Every row comes from one small tree of marks. The marks that hang from a mark follow it in brackets, in alphabetical order. Every link used is in the known rows. Which tree was each row made from?
(in the rows, 128 means zero)
Known rows:
gosep[gizu]: [110 106 147 100 112 124 112 137 145 165 172  84 131  77 156 111 124 158
 104 134 135  82 143 138 113 123  96 132 147 113 128 161 125 144 143 142
 162  88  95 119 122 135 144 148 135  95 119 124 140 106 115 141  96 155
 123  84 115 125 125  78 119  90  95 157 117  83 142 131 125 106  84 139
 123 206]
goti[genefed[gosep]]: [110  89 150 128 136 151 111 133 140 177 137 103 142 142 104 123 120 132
 145 143 122 112 132 140 104 136 140 155 120 112 190 115 138 169 140 145
 121 105 129 128 108 118 123 126 120 127 126  95 121 156 113 124  99 123
 117  94 130 125 109 127 135  92 118 103 144 155 128 141  81  98  97 117
 149 139]
goti[genefed]: [ 82  76 148 117 135 154 108 121 145 201 162 101 131 101 108 113 122 150
 128 130 130  95 137 165 111 131 115 148 135 130 158 129 170 172 132 134
 154  94 109 111 122 107 134 111 131 122 120 104 122 152 118 149  83 119
 123  73 123 124 102 143 113  69 106 120 140 138 111 140 110 110  95 128
 149 168]
dage[buvi[goti[genefed[gosep[gizu] sipezak[vapit]]]] ginafu]: [136 114 118 139 148 173 147 156 122 160 220 185 184 147 118  78  68 109
 158  84  89 112 111 175 175 181 130 164 158  95 117 107 154  92 155 134
  99  92 178 140 131 156  98 143  85 119 184 151 189 173 138 129 174 145
 106 192 138  76 117  81 108 156 127 177 166 117 142 134  22  95  78 129
  68 129]
pafeb[goti[genefed] sipezak[gizu[gosep]]]: [111 148 114 130 157 148 131 107 147 180 204 116 120  57 114 151 188 160
 139 133 147 104  60 116 170 142  76 138 129 144 132  81  89 208 132 113
 188 110 140 155 118  92 112  60 129 144  98 123 104 138 116 128 115 122
 156 163  68 111 119 188 124  59 150 128 204 144  96 136 143 125  54 129
 109  78]
vapit[gosep goti[genefed] rusebe[pafeb] sipezak[gizu]]: [102 204 198 123 101  72 119 121  80 105  34 122  82 144 165 124 116 168
  82 147  82 124 127 114  94  48 176  84 152 178  76 106 160  94  92  93
 156 173  92 131 153 137 152 152 153 134 101 134 128  89 103 145  75  84
 231  89 184 168 143 217 164 163 123 145 123 156 171 158 117 166 163 148
 190 136]
buvi[goti]: [102  99 169 100 123 138 130 127 132 186 198  92 133 105 139  84 104 127
 134 141 150  95 141 132 116 145 106 116 128 115 143 126 124 141 107 153
 157  85 128 101 101 103 146 143 155 119 104 121 117 119 140 135 123 163
 143 122 139 140 121 129  79  88  92 159 121 137 128 127 158  81 124 136
 119 169]
rusebe[pafeb[goti sipezak[genefed[tofo] vapit[gosep[gizu]]]]]: [141 200  95 119 161  96 158 116 120  96 159 123 122  79 162 157 175 175
 126 117 186 140  72 113 155 138 108 113 134 138  74 128 103 162 135 120
 127 163 121 131 149 130 122  98 109 133 118 165 150 117 127 101 126 119
 127 145 127 146 111  89 165 117 131 117 194  98 125 102 131  95 104 159
  78 113]
gosep[gizu[goti[genefed[sipezak tofo]]]]: [147  75 110 137 129 139  85 131 171 135 142 140 133  85  85 114 130 144
 133 159 132 103 121 131 131 127 123 170 160 127 177 153 166  89 149  91
 114 101 122 134 107 153 148 119 121 115 111  94 153  89 109 131 173 157
  99  83  79 127 102 100 110 105 151 130 119  95 159 119 123 144 114 123
 121 135]
buvi[dage[ginafu] goti[genefed[gosep tofo]]]: [125  95 172 176 189 177 124 141 100 156 220 159 151 151  99  49  76  73
 175 157 133 121  86 158 148 185 180 152 109  95 193 111 116 109 125 135
 102  70 148 181  89  91 106 145  83 164 154  94 157 159 169 100 143 156
 125 173 169 113 169 117  87  86 139 169 114 143 141 131  38  96 104  87
 122 123]
gosep[gizu[goti[genefed[sipezak[vapit[rusebe[pafeb]]] tofo]]]]: [159 115  96 140 119 117  92 129 142  92 102 142 135  77 102 136 115 157
 122 164 128 127 117 120 107 115 169 134 160 144  95 164 180  45 131 105
 110 139 110 119 131 176 134 106 110 112  98 115 154 106 116 110 173 137
  95  80  89 139 115  85 127 153 144 127 124 105 151 129 129 157 130 127
 115 134]
rusebe[pafeb]: [ 89 108 152 106 100 133 117 127 128 149 178  62 122  91 142 105 124 153
 135 130 202 119 162 141  95 137 117 127 105 115 117 157 123 141 123 192
 165  93 108 111 115 125 158 137 143 132 100 110 125 148 119 127  88 131
  91  70 140 149 135 110 106  90 110 138 118 133 117 135 151  73  79 164
 154 148]
goti[genefed[gosep[gizu] sipezak[vapit[rusebe[pafeb]]] tofo]]: [164 125 121 175 127 115 103 140 142 109  69 146 168 156 111 160 115 121
 151 166 116 143 101  88 116 134 183 145 122 131 124 163 158  53 165  98
  50 154 140 121 135 161 103 144  88 135 137 117 162 125 136  97 169 140
 113  86 123 111 135  73 153 173 142 110  94 107 151 116  62 165 152 117
 119 138]
genefed[gosep sipezak[gizu[goti] vapit[rusebe]] tofo]: [179 118  73 140 103 123 149 133 133  57  56 162 132 195 123 162 130  62
 139 105 112 192 147  92 124 127 144 134  94 116 149 135  83  67 133 116
  86 165 160 125 138 152 123 146 133 129 154 136 105 123 135 121 170 145
  97 159 118 134 145 115 138 209 160 116  81 121 131 109 173 159 180 111
 102 103]
gizu[gosep goti[genefed[sipezak[vapit]]]]: [166  74  66 107 122 149 116 127 169 115 135 142 109 105  74 161 129 165
 125 142 102 111 173 145 138 158 134 114 161 117 123 106 157 155 100 104
 157 117 153 121  89 147 128  72 133 145 109  84  96 166 125 122 176 105
  99 158  92 134  97 171 120 103 133  74 191 183  97 132 162 144 116 118
 156  81]
pafeb[goti[genefed]]: [ 85 115 147 120 133 137 112 115 141 211 196 116 138  81  99 111 143 161
 154 118 147  82  89 141 135 126 107 147 132 129 181 117 139 185 142 138
 178 101 120 123 142 108 137  80 130 120  99 125 109 139 116 126  87 122
 125 118 116 130  96 141 106  50 119 143 161 153 121 145 118  90  78 129
 111 108]
vapit[gosep[gizu] rusebe sipezak]: [ 97 190 204 118  82  88 110 144 107 144  55 101 109 118 167 126 109 167
  92 151  72  94 158  93 102  89 109  94 172 149 101 137 131 131 151 124
 175 141  92 124 116 148 149 168 148 104 111 128 122  65 138 138 103 123
 204 103 190 148 151 130 155 142  85 163 126 120 174 143  84 178 158 127
 165 198]
genefed[sipezak[vapit[goti rusebe[pafeb]]]]: [119 168 148 115  68  89 141 121 112 124  75 120 131 137 133 121 119 120
 118 122 133 130 156 136 123 120 130  94 120 123  80 146 148  85 122 139
 142 162 124  93 158 148 156 165 152 112 110 148 111 110 126 134 131  99
 140  98 165 124 148 139 122 165  83 142  89 130 108 132 178 135 179 154
 136 117]
gizu[gosep goti[genefed[sipezak[vapit[rusebe[pafeb]]] tofo]]]: [173  98  72 144 124 141  98 130 142  73  86 156 111 110  79 158 124 151
 138 181 132 134 165 120 134 141 169 116 150 142 112 134 161  99  99 121
 132 155 142 145  89 152 138  88 112 170  84  94 116 158 139 102 190  99
  71 129  96 146 114 147 125 138 159  87 154 192 118 129 142 153 136 116
 157  68]
genefed[gosep sipezak[vapit] tofo]: [153 112 102 153 106 126 142 135 151 117  90 146 154 193 114 160 130  78
 162  96 134 166 144 117 150 166 125 143  82  95 182 139 100 108 163 137
  58 143 168 103 124 139 123 177 125 141 175 116 103 150 153 123 171 135
 116 140 153 114 140  77 142 169 131  96  87 121 126  96 133 133 174 111
 108 116]
genefed[sipezak[gizu[gosep]] tofo]: [148  97  91 138 127 141 124 122 161 112 118 135 114 147 138 155 143 100
 132 122 148 142 144 104 152 146  86 159 122 124 156 147  78 111 134 132
 104 120 145 145 105 117 128 159 138 152 144 109 101 140 150 162 145 142
 121 130 101 119 159 132 123 137 159 115  89  97 132 107 153 140 119 118
 138 123]
sipezak[genefed[gosep] gizu vapit]: [167 108  50  78 165 125 178 120 125  79 122 112 109 177 195 199 145 118
  99  60 111 168 150 145 102 114 135 125 107 119  85 120 109 189  98 120
  98 136 148  96 170 100  80 117 140 104 185 178 117 181 115 145  54 124
 122 177 109 132 102 101 172 143 129  79 131 102  86 124 187 107 147 116
 119 182]
gosep[gizu[goti[genefed[sipezak]]]]: [144  84 117 114 122 137  93 129 165 149 166 124 131  64  86 114 129 159
 119 150 119  90 126 140 118 124 124 158 156 117 149 141 180 101 141 101
 144  85 115 118 110 152 145 114 140 107  99  92 144  96 103 134 153 153
 105  90  74 125 106 122 104  90 131 125 130 100 139 137 135 139 100 125
 130 133]
sipezak[genefed[tofo] vapit]: [129  96  48  99 161 131 152 114 127 100 116 141 116 144 164 153 135 131
 112  73 137 149 159 175 140 135 111 130 136 138 115 154 144 171 104 120
  92 136 122  89 161 106 109 104 122 120 172 163 117 168 139 145  95 102
  93 137 119 135  80  72 138 120 123  83 125 108 104 102 174 108 164 125
 112 183]
dage[buvi[goti[genefed[gosep sipezak tofo]]]]: [127  85 146 159 136 167 123 139 146 171 180 169 177 167  81  72  85  83
 184 138 134 126  95 126 150 173 129 171 108 108 201 108 145 113 143 140
  69 110 160 146 116 134 125 137 114 140 155 111 162 141 141 128 183 169
 115 141 124  95 123 122  90 155 148 148 118 142 154 121  70  88 128 122
  91  71]

Write each row's tree:
[ 99  92 179 138 173 180 123 125  97 198 252 128 141 107 114  45  74 110
 143 139 115  91  99 181 119 172 154 130 133 102 139 108 153 145 116 136
 150  43 132 154 107  76 112 114 109 150 139 102 154 163 160 118 111 141
 135 167 168 112 158 143  68  47 103 178 125 138 114 146  75  92  91 102
 151 148] | buvi[dage[ginafu] goti[genefed]]
[134 135  99 119 138 140 159 124 126 119 117 132 139 112 116 155 152 126
 115 106  99 152 110 129 112 115 129 101 118 144  86  86  99 143 118 107
 150 145 130 115 138 117 100  74 133 119 137 143 111 124 101 127 134 114
 118 171  81 122 123 171 134 150 136 124 169 144  86 138 155 160 117 123
 115  87] | pafeb[sipezak[gizu[goti[genefed[gosep]]] vapit[rusebe]]]
[171  82  73 125 121 144 118 125 163  85 125 147  94 129 118 148 149 105
 125 126 155 151 148 110 152 135  97 155 134 124 163 135  82 110 107 125
 126 121 146 158  91 133 141 134 150 153 119 104 104 129 127 151 166 147
  97 139  74 140 141 148 113 136 181 108 104 117 127 105 192 138 126 127
 140  90] | genefed[sipezak[gizu[gosep goti]] tofo]
[114 176 140 124  83 106 137 119 118 149 121 111 144 110 126 145 131 139
 129 114 148 125 130 111 130 139 111 103 105 118  86 135 121 111 157 153
 152 148 144  95 167 134 147 122 148 118 102 158 110 134 148 105 137 110
 114 121 157 124 140 122 118 136  92 143 108 127  95 129 169 127 147 146
 112  96] | genefed[sipezak[vapit[rusebe[pafeb[goti]]]]]
[122 181 143 122 140 119 139 115 122 126 200  92 129  93 117 128 183 129
 153 141 217 136  94 104 137 144 103 131  79 113 138 116  90 186 138 173
 152 124 139 137 124 111 142 101 138 133  91 137 135 131 122  88 119 124
 113 130 118 125 133 125 134  92 118 117 152 132 100 141 142  64  80 166
  95  42] | rusebe[pafeb[goti sipezak[genefed[gosep]]]]
[118 143 126 136 150 131 133 131 130  90 156  96 138 123 131 132 167 106
 153 138 212 164 120 119 131 151 115 153  90 117 137 140 109 148 134 167
 102 127 130 139 107 119 133 131 126 157 127 121 141 138 125 109 136 132
 102 104 119 132 138 100 137 127 143  98 125 122 114 120 127  83 114 157
 126  87] | rusebe[pafeb[sipezak[genefed[gosep tofo]]]]
[154 104  48 103 174 157 141 114 147  70 161 132  82  96 140 148 183 121
 115 117 169 152 148 124 157 130  81 139 145 146 127 109  91 192  84 122
 143 125 130 163  98 105 122  75 136 148 136 136 108 137 112 151 140 135
 101 178  53 136 114 153 130 112 180  85 165 124 100 114 200 127  97 135
 128  95] | pafeb[sipezak[genefed[tofo] gizu[gosep goti]]]
[140 134 102 135 112 105 146 140 153 125  88 145 138 159 149 164 124 133
 118  98 104 138 130 124 153 149 112 133 146 119 125 150 116  95 156 102
  84 149 138 108 131 148 122 168 117 128 150 129 117 120 146 149 148 132
 131 114 154 127 129  84 150 161 117 117 111  85 145  92 124 147 164 124
 115 166] | genefed[sipezak[vapit[gosep[gizu]]] tofo]
[121 173 168 124  98  90  97 120 102  85  49 126  75 107 143 131 123 165
  99 173 106 108 147 106 111  66 167  91 153 175  67 117 148  92  76 113
 161 156 101 140 127 139 147 132 135 143  92 128 133 105 111 130  98  91
 201  92 142 151 151 207 146 137 143 144 122 170 147 162 137 164 141 137
 196 118] | vapit[goti[genefed] rusebe[pafeb] sipezak[gizu[gosep]]]
[140 123 151 127 115 112 131 115 139 143 107 139 125 180 100 123 132  96
 138 126 116 124 105 140 125 108 149 145 106 118 185 103 128 110 123 103
 110 135 139 130 145 130 137 167 144 121 133 122 126 111  99 150 109 128
 170 119 127 109 126 169 141 136 130 124 101 123 140 142 130 135 138 133
 145  95] | vapit[goti[genefed[gosep sipezak[gizu]]]]
[ 91 180 183 106 114 100 123 127  93 121  43 102  96 157 170 135 129 149
  86 128  86 125 182 116  98  81 102  94 160 161 109 115 160 199 118 130
 160 156 107 116 128 114 147 132 164 119 133 146 106 106 153 142  69  83
 195 130 202 156 126 165 155 133  88 110 122 149 142 147 119 157 194 131
 183 161] | vapit[gosep rusebe sipezak[genefed]]
[ 92 142 145 109 123 136 136 122 130 140 193  59 125  65 163 126 163 140
 119 114 200 144 113 127 109 134  94 133 103 124  71 127  89 131 127 161
 160  96 110 114 127 108 138 129 153 145 111 129 140 131 110 136 105 134
 119  90 110 127 152 150 108 105 132 152 126  96  94 133 181  91  69 169
 128 123] | rusebe[pafeb[sipezak[gizu]]]
[111 194 164 147 145 100 127 134  97  98  92 101 117 111 174 137 142 158
 104 183 156 131 106  93 113  95 119 112 147 160  75 156 119 139 142 145
 151 165  81 154 126 135 132 135 114 125 103 148 166  75 134 118 105 135
 133  97 147 144 146  97 164 147 119 136 144 106 158 126  83 136 132 163
 132 154] | vapit[gosep[gizu] rusebe[pafeb[sipezak[genefed[tofo]]]]]
[ 79 179 147 136 127 127 145 116 121 205 162 139 165  67 101 141 159 160
 140 104 113 101  70 134 156 131  92  98 118 146 112  91 135 189 151 122
 182 143 121 106 158 106 123  57 121 111 109 153  98 124 133 110 127  91
 147 153 115 108 109 158 125  93 101 146 192 152  74 138 120 142 112 122
  90  88] | pafeb[goti[genefed] sipezak[vapit[rusebe]]]
[ 99 136 146 130 125 137 113 121 118 130 149  96 117  64 120 114 152 145
 107 158 162 130 110 123  87  93 129 121 123 153  73 126 139 120 110 150
 179 128  96 132 128 118 136  86 136 136  79 122 140 116 105 123 114 121
 106  94  92 136 143 183 101 119 147 145 144 139 106 151 153 131  88 156
 151  94] | vapit[rusebe[pafeb[sipezak[gizu[goti[genefed]]]]]]
[147 103  82 154 143 140 117 124 148 121  70 156 124 155 130 183 135 121
 113 126  85 141 115 114 138 128 130 141 135 156 111 136 141 108 123  86
  86 155 139 124 144 118  98 110 110 146 154 130 109 162 152 145 136 107
 130 127 102 116 119 142 138 140 160  92 119 128 113 116 126 177 156 100
 139 148] | goti[genefed[sipezak[gizu[gosep] vapit[rusebe]] tofo]]
[ 97 148 163  97 108 110 143 125 127 133 101  94  93 144 181 144 137 154
  84  79  94 134 164 120 104 106  93 115 142 144 113 102 107 158 132 114
 149 124 119 105 122 113 142 153 173 129 143 121  99 124 127 165  77 104
 210 121 169 153 147 182 140 125 119 138 135 116 146 135 160 144 135 127
 177 179] | vapit[gosep sipezak[gizu]]
[131  70 100 119 139 143  92 135 157 135 162 133 117  61 101 106 117 160
 129 158 132 101 128 151 123 120 135 154 170 135 165 154 160 111 129 110
 136  98  95 143 110 144 145 101 116 107 104  91 147  97 101 138 139 157
  90  83  75 135 103  97 113  93 151 130 151 111 165 126 115 126  88 122
 121 162] | gosep[gizu[goti[genefed[tofo]]]]
[102 140 132 109 101  95 143 123  99 158  75 138 123 136 130 123  97 150
 106 110  81  94 143 174 120  96 151  75 148 148  98 128 183 134 100 114
 161 161  98  98 170 134 133 115 125 103 123 158 108 125 114 143  90  91
 146 118 146 127  96 143 132 136  83 136 150 165 115 142 137 146 162 127
 138 168] | sipezak[vapit[goti[genefed] rusebe]]
[ 96  90 138 155 161 193 136 149 111 171 233 184 171 167 114  45  64  95
 186  93 131 119 128 186 177 170 128 179 138 102 193 109 124 115 139 177
 108  96 156 175 111 133 118 129  74 140 175 138 177 170 141 134 147 146
  83 178 135 100 121  89  92 140 150 172 155 162 158 130  14  66  72 126
  77 112] | dage[buvi[goti[genefed[gosep tofo]]] ginafu]
[152 136  79 128 121 113 154 126 122  80  60 157 116 175 151 161 131 109
 102  89  97 177 149 119 126 108 121 117 128 141 103 130  97  91 114  98
 114 177 137 122 151 132 130 134 145 132 150 148 103 119 137 153 146 123
 113 161 134 150 131 149 143 194 150 113 111 117 137 105 183 169 187 124
 124 123] | genefed[sipezak[gizu[goti] vapit[gosep rusebe]] tofo]
[136 142 142 139  85 112 147 137 127 134  75 121 155 187 119 161 119  91
 135 118  97 144 156 104 118 140 121 107  88  96 132 129 114 116 157 152
 111 153 153  97 134 142 118 163 140 118 148 131 105 138 150 115 143 119
 122 142 166 113 141 110 136 168  84 116  93 135 102 128 122 147 178 116
 129 122] | genefed[gosep sipezak[vapit[rusebe]]]
[147 147 106 102 137 107 154 126 101  75  78  93 117 168 175 172 122 129
 113 127 133 155 180 126  84 110 164  87 102 123  75 147 142 154 107 161
 117 164 126 106 158 121 102 117 119 118 138 171 136 158 137 101  83 105
  92 141 152 146 119  86 169 158  94  81 113 145  99 141 135 100 161 139
 138 163] | sipezak[genefed[gosep] vapit[rusebe[pafeb]]]
[116  96 174 178 169 181 112 128 111 178 222 161 151 135  92  48  80  74
 170 147 128 117  82 164 153 190 144 156 129 108 178 118 150  95 140 119
  93  58 150 160  99  85 123 146 101 162 154  93 156 161 178 115 164 143
 134 158 166 102 171 142  67  75 132 166  93  99 136 120  75 127 127  96
 135 109] | buvi[dage[ginafu] goti[genefed[sipezak tofo]]]
[159 189  87 131 163 105 143 129 128  78 170 129 141  95 135 153 174 138
 157 130 194 152  75  97 157 147 129 129 107 121  94 137  90 139 150 132
  95 149 136 136 143 130 111 105 105 123 129 158 152 120 120  84 150 136
 117 153 104 126 121  65 159 130 145 115 165  99 118 104 137  92 104 147
  62  87] | rusebe[pafeb[goti sipezak[genefed[gosep[gizu] tofo] vapit]]]
[153 111 182 164 174 164 115 146 115 167 221 142 159 142  93  58  81  87
 154 172 105  98  79 136 134 181 171 147 123  82 154 109 142  90 155 111
  99  53 167 172  95 107 103 154 107 134 142  90 178 134 158  96 164 169
 153 175 163  91 175 125  94  89 115 172 100 102 142 143  44 126 112 101
 132 123] | buvi[dage[ginafu] goti[genefed[gosep[gizu] sipezak]]]
[ 84 143 179 107  93 112 117 122 108 134  81  99 107 113 174 128 130 130
  87 101  96 125 170 108  99  84  93 114 134 158  98 134 118 119 125 142
 166 119 105 103 137 114 141 142 166 111 127 146 110 104 138 150  86 128
 185  99 146 138 150 167 112 131 117 166  85 118 123 143 175 166 148 127
 164 182] | vapit[rusebe sipezak[gizu]]
[155 104 129 104 102 123 118 144 150 108 157 100 125 115 116 112 118 136
 132 155 135 106 164 120 105 123 130 134 134  89 168 135  96 135 139 156
 158 100 121 145  89 168 145 145 139 104 106 100 134  97  98 109 134 167
  87 125 109 140 126  81 128 123 119 137 130 131 156 134 118 101  88 124
 116 145] | genefed[gosep[gizu[goti]]]
[120 158 176 151 110  97 111 120  97  99  16 175 114 176 126 120 125 108
 117 141  77 137 109 109 129  67 175 124 131 167 168 120 138  90 111  96
 102 170 107 142 146 137 141 167 126 128 139 134 126  78 113 139 116 119
 222 113 147 131 139 176 147 181 159 153  93 149 174 138 109 184 181  97
 151 129] | vapit[goti[genefed[gosep tofo]] rusebe sipezak[gizu]]
[166 157 115 150  96  92 157 124 113  76  24 173 129 228 140 154 121  61
 132 102  99 178 119 109 145 111 151 121  89 124 153 132  78  64 126 110
  78 193 151 118 166 148 124 191 133 113 162 157 108 106 133 146 145 134
 149 154 146 116 150 121 154 221 149 130  66 113 142 111 153 169 198 112
 105 116] | genefed[gosep sipezak[gizu vapit[goti rusebe]] tofo]
[153 156  98 120 124  91 161 128  91  59  33 172 108 216 152 142 117  95
 129 116 108 154 161 149 136  92 158  86 123 136 136 142 136 144  91 125
 100 206 118 116 168 135 121 153 107 104 156 188 117 122 121 129 100 105
 126 170 157 136 107  87 178 187 115 100 108 152 135 113 142 125 205 122
 109 142] | sipezak[genefed[gosep tofo] vapit[goti rusebe]]
